Known rows, with every way that one mark hangs from another:
Q[M[K] U]: [-1.210  1.292 -0.420 -1.462 -0.571  0.157  0.404 -3.273 -0.317  0.789
  0.435  1.582  0.520  0.333  0.332  0.388  0.601 -0.311 -0.267  1.954
 -0.371]
U[M P]: [ 0.696 -2.417  0.320 -1.962 -0.196  1.646 -0.882 -1.364  1.482  0.952
 -1.262 -0.125 -1.511 -0.313  0.320 -0.779 -1.435  0.219 -1.757 -4.711
 -0.363]
P[K Q]: [ 1.347  1.737 -0.337  1.257  0.121 -0.738 -0.816  1.105  1.690  0.032
  1.088  0.950  0.851 -0.373 -0.009 -0.733  0.102 -0.867  1.178  0.923
  1.261]
K[U[P]]: [-0.061 -1.650 -0.135 -1.972 -0.556  1.022 -0.619  0.587  0.144 -2.091
 -0.164 -1.061 -1.368 -1.927  1.994 -0.430 -1.062  0.098 -1.626  0.432
 -0.180]
K[U]: [ 0.704 -0.910  0.581 -2.706  0.196  0.379 -0.256  2.648 -0.612 -0.765
  0.255 -1.511 -1.043 -1.268  1.718 -0.504 -0.895 -0.385 -1.725  2.145
  0.132]
P[Q]: [ 1.214 -0.968  0.807 -2.276  0.050 -0.166 -0.645  0.852  0.928  1.019
  0.560  0.591  0.376 -0.536  0.801  0.774 -0.882 -0.480 -0.070  0.398
  0.446]
U[P]: [ 0.108 -1.839  0.120  0.172 -1.458  1.602 -0.679 -1.535  1.190 -0.605
 -0.952  0.317 -0.468 -1.301  0.272  0.551 -1.021  0.669 -1.055 -2.889
 -0.603]
M[K[U] P[Q]]: [-0.331  0.508 -0.735  1.984  0.912 -0.342  0.690  2.162 -1.795 -0.541
 -0.878  0.462 -0.803 -1.612 -0.193 -0.073  0.550  0.096  0.805 -1.763
  0.022]
M[K[U] P]: [-0.353  0.669 -0.512  2.980  0.610  0.294  1.033  2.590 -2.370 -0.368
 -1.498 -0.120 -1.080 -1.546 -0.844 -0.330  0.623  0.447  0.027 -2.378
 -0.412]
K[U[M P]]: [ 0.358 -2.075  0.004 -3.449  0.338  1.045 -0.740  0.702  0.310 -0.961
 -0.384 -1.381 -2.084 -1.217  2.034 -1.325 -1.332 -0.217 -2.131 -0.860
 -0.010]
S[P U[M]]: [-0.863 -1.378 -0.229  0.654  0.835  0.145  1.130  1.989 -1.201  2.635
 -0.674 -0.742 -0.207  0.605 -2.263 -0.246  0.105  1.726  0.805  2.739
 -0.856]
Q[M[K P] U]: [-1.717  1.085 -0.328 -0.902 -0.735 -0.206  0.581 -2.208 -1.283  0.484
 -0.251  1.047  0.590  0.411 -0.392  0.935  1.730  0.238  0.378 -0.644
 -0.843]
Q[M[K P]]: [-0.713  2.164  0.035  2.551 -0.916  0.549  0.890 -0.211 -1.348  0.504
 -1.122  0.755  0.088  0.367 -1.364  0.283  1.507  0.460  0.156 -2.182
 -0.766]
K[U[M[P]]]: [ 0.768 -1.471  0.764 -3.760  0.979  0.157 -0.263  3.515 -1.104  0.104
 -0.442 -2.166 -1.701 -0.525  1.215 -1.033 -0.347 -0.326 -1.770 -0.978
 -0.043]
S[M[P] U]: [ 0.248 -1.650  0.946  5.243  1.846 -0.743  2.188  1.174 -3.327  0.606
 -0.774 -2.858  1.112 -0.127 -0.630  0.926  0.880  0.906  2.916  3.688
 -1.293]
U[P[Q[M]]]: [-0.411 -1.072 -0.205 -0.861 -1.630  0.979 -0.952 -2.881  1.698 -1.078
 -0.161  1.057 -0.042 -0.810  1.041  0.778 -0.494  0.309 -0.138 -1.881
 -0.314]
S[M P Q]: [-0.652 -2.545  1.512  3.263 -1.208 -0.367  1.510 -0.055 -0.553 -2.057
  1.967 -2.112  1.688  2.712 -0.111  0.488 -1.403  2.356 -0.216  6.211
 -0.074]
Q[M]: [ 0.106  1.099  0.907 -1.011 -1.324  0.694 -0.004 -0.392  0.040  0.634
 -0.022  0.048  0.324  0.707  0.031  0.365  0.460 -0.041 -0.960  0.392
 -0.464]
Q[U[M[K P]]]: [ 0.026 -1.491  0.297 -3.265  0.979 -0.122  0.012 -0.312 -0.544  2.262
 -0.473  0.197 -0.396  0.088 -0.121  0.071 -0.074 -0.191 -0.686 -1.994
 -0.288]
S[M[P]]: [ 1.085 -1.638  1.928  2.540  0.213 -0.201  1.255  1.756 -2.167  0.375
 -0.121 -2.283  0.985 -0.031  0.562  0.311  0.716  0.806  1.100  1.045
 -0.811]

Rows:
[ 0.999  1.632 -0.727 -0.039  0.515 -0.976 -0.900  1.955  1.168 -1.403
  1.500  0.102  0.142 -1.006  1.271 -1.352  0.035 -1.131  0.811  2.710
  1.458] : P[K[U] Q]
[-0.454  2.337 -0.319  1.058 -0.450  0.772  0.657 -0.660 -0.711 -0.172
 -0.162  0.700 -0.470 -0.174  0.253 -0.712  0.238 -0.289 -0.763  1.698
 -0.157] : Q[M[K[U]]]
[ 0.652  0.986 -0.589 -1.147  0.229 -1.258 -1.025 -0.312  1.748  0.001
  1.687  1.167  1.195 -0.320  0.674 -0.269  0.262 -1.015  1.333  1.940
  1.204] : P[K Q[U]]
[ 0.373 -1.365  0.233 -3.723  1.095  0.138 -0.112 -1.022  0.132  2.426
  0.012  0.571 -0.459  0.033  0.395 -0.309 -0.868 -0.574 -1.135 -0.121
  0.044] : Q[U[M[K]]]
[-0.116  2.293 -0.762 -1.244 -0.432 -1.284 -0.920 -1.606  1.675 -0.437
  1.937  1.381  1.447  0.480  0.804 -0.297  1.124 -1.052  1.501  2.489
  0.998] : P[K Q[M U]]
[ 0.231  1.213 -0.023 -0.274 -0.241 -0.022 -0.047 -1.053  0.572  0.700
  0.505  1.649  0.402 -0.063  0.444  0.301 -0.125 -0.553  0.403  0.987
  0.352] : P[Q[M[K]]]
[ 1.348 -0.246  0.849 -0.709  0.765  0.085 -0.242  2.831 -0.171  2.032
 -1.067 -1.047 -0.747  0.768 -1.235 -1.087  0.500 -0.098 -0.645 -4.659
 -0.002] : U[M[P[K]]]
[ 0.242  2.946 -0.908 -0.102 -0.148 -0.955 -0.781  0.646  1.100 -1.819
  1.737  0.317  0.377 -0.197  1.394 -1.391  0.866 -1.166  0.953  3.246
  1.270] : P[K[U] Q[M]]
[ 0.647 -1.419  0.180 -4.262  1.084 -0.554 -0.613 -0.895  0.932  1.872
  0.815  1.156  0.069 -0.216  1.173  0.274 -0.959 -0.899 -0.037  0.570
  0.579] : P[Q[U[M[K]]]]
[-0.916 -0.316 -1.261  3.271  0.678  0.472  0.555 -2.563 -0.083 -0.038
 -1.085  0.675 -0.056 -1.010 -0.806  0.983 -0.477  0.285  1.568  1.193
 -0.675] : S[U[P[Q[M[K]]]]]
[-0.014 -1.184 -0.139  3.504  2.305 -0.101  1.091 -1.391 -0.028 -0.048
 -0.646 -1.074 -0.454  2.327 -2.218  0.760 -2.861 -0.102 -0.907  1.630
  0.262] : S[Q U[M[K]]]
[ 0.576  0.687  0.212  1.457 -0.277 -0.838 -0.368  2.704 -0.201 -0.058
 -0.303 -0.137  0.702 -0.221 -1.069  0.424  1.499  0.177  1.393 -3.266
  0.152] : M[P[K Q]]
[-1.983  0.549 -1.123 -0.758 -1.318  0.790  0.035 -5.343  0.445 -0.545
 -0.005  1.976  0.196 -0.308  0.645  0.482  0.375  0.160 -0.187  0.237
 -0.675] : Q[M[K] U[P]]
[-0.493  2.169  0.219  0.695 -1.259 -0.082  0.054  1.192 -0.851 -0.879
 -0.219 -0.691  0.274  0.567 -0.484 -0.115  2.061  0.196  0.117 -1.095
 -0.435] : Q[M[P[K[U]]]]
[-0.778 -1.911 -0.842  4.211  1.549  0.511  0.722 -3.497  0.733 -1.367
 -1.068 -0.671 -0.764  1.697 -1.926  0.842 -3.059  0.373 -0.819 -0.047
 -0.036] : S[Q U[M[K] P]]
[-0.243 -0.461  0.386 -4.752 -0.495 -0.698 -0.758 -1.886  0.914  0.549
  1.387  1.005  0.985  0.315  1.581  1.207  0.141 -0.686  0.264  2.043
  0.190] : P[Q[M U]]
[ 1.370 -0.376  0.706 -1.353  0.959 -0.337 -0.482  2.513  0.228  1.896
 -0.627 -0.626 -0.565  0.721 -0.783 -0.904  0.429 -0.334 -0.108 -4.302
  0.303] : U[M[P[K Q]]]
[-0.358  0.762 -0.437  0.909 -1.366 -0.370 -0.147  2.246  0.830  0.459
  1.195  1.067  0.976  0.036 -0.999 -0.706  0.816  1.333  1.153  2.285
  0.458] : S[P[K Q]]
[-1.252  0.433 -0.113  4.436  0.260 -0.765  0.896 -1.419 -0.441 -2.236
 -0.190 -1.645  0.964  2.839 -2.433  1.996 -0.536  0.480  0.321  1.845
 -0.270] : S[Q[M[P[K]]] U]
[ 0.341  0.780  0.168  1.558 -0.277 -0.378 -0.070  3.726 -1.107 -0.870
 -0.643 -1.334 -0.078 -0.581 -0.864 -0.287  1.512  0.345  0.366 -2.576
 -0.129] : M[P[K[U]]]
[ 0.359 -1.270 -0.860  0.096  0.696  1.262 -0.518 -2.665  1.664  0.923
 -1.053  1.666 -1.568 -0.840  0.301 -1.161 -1.632 -0.170 -0.513 -4.143
  0.239] : U[M[K] P[Q]]
[ 0.943  0.684 -0.507 -2.212  0.861 -1.248 -1.118 -0.225  1.908  0.793
  1.529  0.968  0.698  0.175  0.691 -0.916  0.083 -1.252  0.993  1.041
  1.315] : P[K Q[U[M]]]
[-1.369 -0.215  0.622 -3.840 -1.309 -0.431 -0.131 -1.396 -0.897  0.298
  0.173 -0.176  0.906  0.894  0.282  1.597  1.870  0.287 -0.071 -0.683
 -1.009] : Q[M[P] U]
[-0.310  2.230  0.414  1.304 -1.470  0.031  0.106  0.747 -0.583 -0.171
 -0.424 -0.267  0.645  0.916 -1.058  0.211  2.088  0.316  0.275 -1.993
 -0.534] : Q[M[P[K]]]
[-0.344  0.537  0.516  2.187 -0.897  0.381  0.392 -2.223  0.823 -1.830
  0.453  0.053  0.395  2.484 -0.934  1.030 -1.930  0.089 -2.055  0.987
  0.373] : S[Q[M[K]]]
[ 0.343  0.607 -0.065  0.608  0.012 -0.984 -0.417  3.250 -0.550 -1.058
 -0.022 -0.743  0.184 -0.645 -0.172 -0.021  1.431 -0.012  1.152 -2.051
  0.297] : M[P[K[U] Q]]
[-0.166  0.373 -1.225  2.133  0.486  0.950  0.348 -0.592 -0.158 -0.916
 -0.530  1.214 -1.284 -2.183  0.709 -0.956 -1.211 -0.174 -0.443  0.490
  0.265] : M[K[U[P[Q]]]]
